Every row comes from one small tree of marks. The marks that hang from a mark follow it in brackets, in the order of their numbers. Every link used is in the known rows. Which tree was each row made from?
(in the rows, 128 means zero)
Known rows:
J_580{J_873}: [122 143  84 138 152  97 142 154 161  56 112 137  90  77 145 131 106  82]
J_771{J_524{J_606{J_631{J_402}} J_873}}: [125 122 153 102  99 138  84 111 117 144 128 151 151 150 132 149 125  86]
J_873{J_524{J_606{J_631} J_771}}: [140 124 146 107 120 148 130 121 110 145 166 123 145 154 144 133 103 183]
J_873{J_524}: [143 108  90  92 136 168 173 131  97  95 127 107 171  80 151 114  91 166]
J_402{J_631{J_606{J_524}}}: [124  90  72 176 159 139 138 146 128 151  89  52 131  96 107  98 152 161]
J_580{J_873{J_524}}: [136 144  76 122 131 117 168 149 128  29 109 136 123  99 158 126  87 112]
J_402{J_524{J_606{J_631} J_771}}: [137 122 174 125 118 134 152 122 101 140 147 102 119 155 149 107 129 164]
J_873{J_524{J_606{J_631{J_402}} J_771}}: [132 121 143 102 118 141 136 115 117 153 168 126 164 164 128 144 113 180]
J_524{J_873}: [134 118 105 113 152 123 123 153 139 100 102 149 113  79 132 144 107  58]
J_524{J_606{J_631{J_402}} J_771 J_873}: [119 136 182 125 127  86  70 129 166 183 160 175 103 199 100 190 137  78]
J_580{J_873{J_524{J_606{J_631{J_402}} J_771}}}: [126 152 111 126 117  97 144 136 144  73 138 149 123 161 137 150 105 120]
J_402{J_631}: [120  78  75 108 171 130 148 163 125 153 115  72 133  78 115 123 130 130]
J_771{J_524}: [129  99 117 104 109 171 109 119 110 135 120 133 152  79 159  95 107 141]
J_771{J_524{J_606{J_631} J_873}}: [132 125 155 107 102 145  79 117 111 135 125 148 132 140 148 138 115  89]
J_402{J_524}: [140 106 118 111 134 153 193 132  87  90 108  87 145  82 156  87 118 147]
J_606{J_631}: [113 200 106 104 195 130 129 150 111 128 145  83 116  50 116 125 157 140]
J_580{J_873{J_524{J_771}}}: [137 143  89 128 118 115 154 150 133  48 118 156 113 123 160 122  83 128]
J_606{J_524{J_771 J_873}}: [133 160 141 130 101 137 104 120 132 123 126 189  60 119 140  94 136 121]
J_606{J_524{J_771 J_873} J_631}: [122 252 144 119 130 127  98 131  98 119 140 165  53 121 124  98 175 136]

Write each row's tree:
[130 140 185 133 130  95  62 137 159 171 158 171  76 185 124 173 123  83]
J_524{J_606{J_631} J_771 J_873}
[113  77 132 103 126 122 178 103 137 147 133 101 189 129 101 147 147 120]
J_631{J_402{J_524{J_606}}}
[108 114 107 205 128 129 120  98 170 175 112 109 167 127  78 114 178 175]
J_631{J_402 J_606{J_524{J_771}}}
[130 123 124  92 135 145 157 112 107 127 153  96 179 130 124 150 118 157]
J_873{J_524{J_606{J_631{J_402}}}}
[107 114  92 198 140 131 134  96 164 157 103  90 177 104  75 119 181 158]
J_631{J_402 J_606{J_524}}
[137 127 113 219 130 141  97 123 150 134  93 121 107 112 123  93 140 152]
J_631{J_606{J_524{J_771 J_873}}}
[127 143 156 120 155 100  93 134 147 133 138 129  96 136 117 181 130  50]
J_524{J_606{J_631} J_873}
[118  83 145 109 108 110 157 112 140 149 128 140 173 167 104 155 138 103]
J_631{J_402{J_524{J_606 J_771 J_873}}}
[142  77 173 130 104 138 154 116 118 142 140 114 123 155 158 105 109 157]
J_402{J_524{J_606 J_771}}
[110 197 119  94 161 115 154 141  97 127 134 107 154 115  98 138 172 132]
J_606{J_631{J_402{J_524{J_771 J_873}}}}
[120 128 183 135 143 112  74 124 165 204 186 131  87 155 123 149 135 149]
J_524{J_606{J_631} J_771}
[138  76 110 112 122 141 186 159  76 136 105  80 140 145 143  84 124 175]
J_402{J_524{J_771} J_631}
[107 248 141 109 125 114 108 119 111 137 144 171  90 143  91 121 197 129]
J_606{J_524{J_771 J_873} J_631{J_402}}
[148 113 139 118 106 138 163 145  91  94 102 144 123 137 160  98 104 124]
J_402{J_524{J_771 J_873}}
[137  75 183 140 109 101  65 130 182 174 147 188  82 183 135 170  96  72]
J_524{J_606 J_771 J_873}
[135 129 100 212 142 144 113 121 144 115  83 100 116  88 120  96 144 136]
J_631{J_606{J_524{J_873}}}
[137  79 155 113  87 148  81 111 128 138 118 160 136 139 156 135  95  82]
J_771{J_524{J_606 J_873}}
[145  78 144 112 107 152 133 116 127 147 158 135 149 153 152 132  83 176]
J_873{J_524{J_606 J_771}}
[124  87 106 195 127 122 155 123 137 138  82  97 205 155  90 129 149 144]
J_631{J_402{J_524{J_771 J_873}} J_606}
[105 249 120  99 141 117 129 117 103 110 130 143 105 108  87 127 201 105]
J_606{J_524{J_873} J_631{J_402}}
[137 122 114 136 110 107 141 138 149  65 131 155 108 150 159 138  82 119]
J_580{J_873{J_524{J_606 J_771}}}
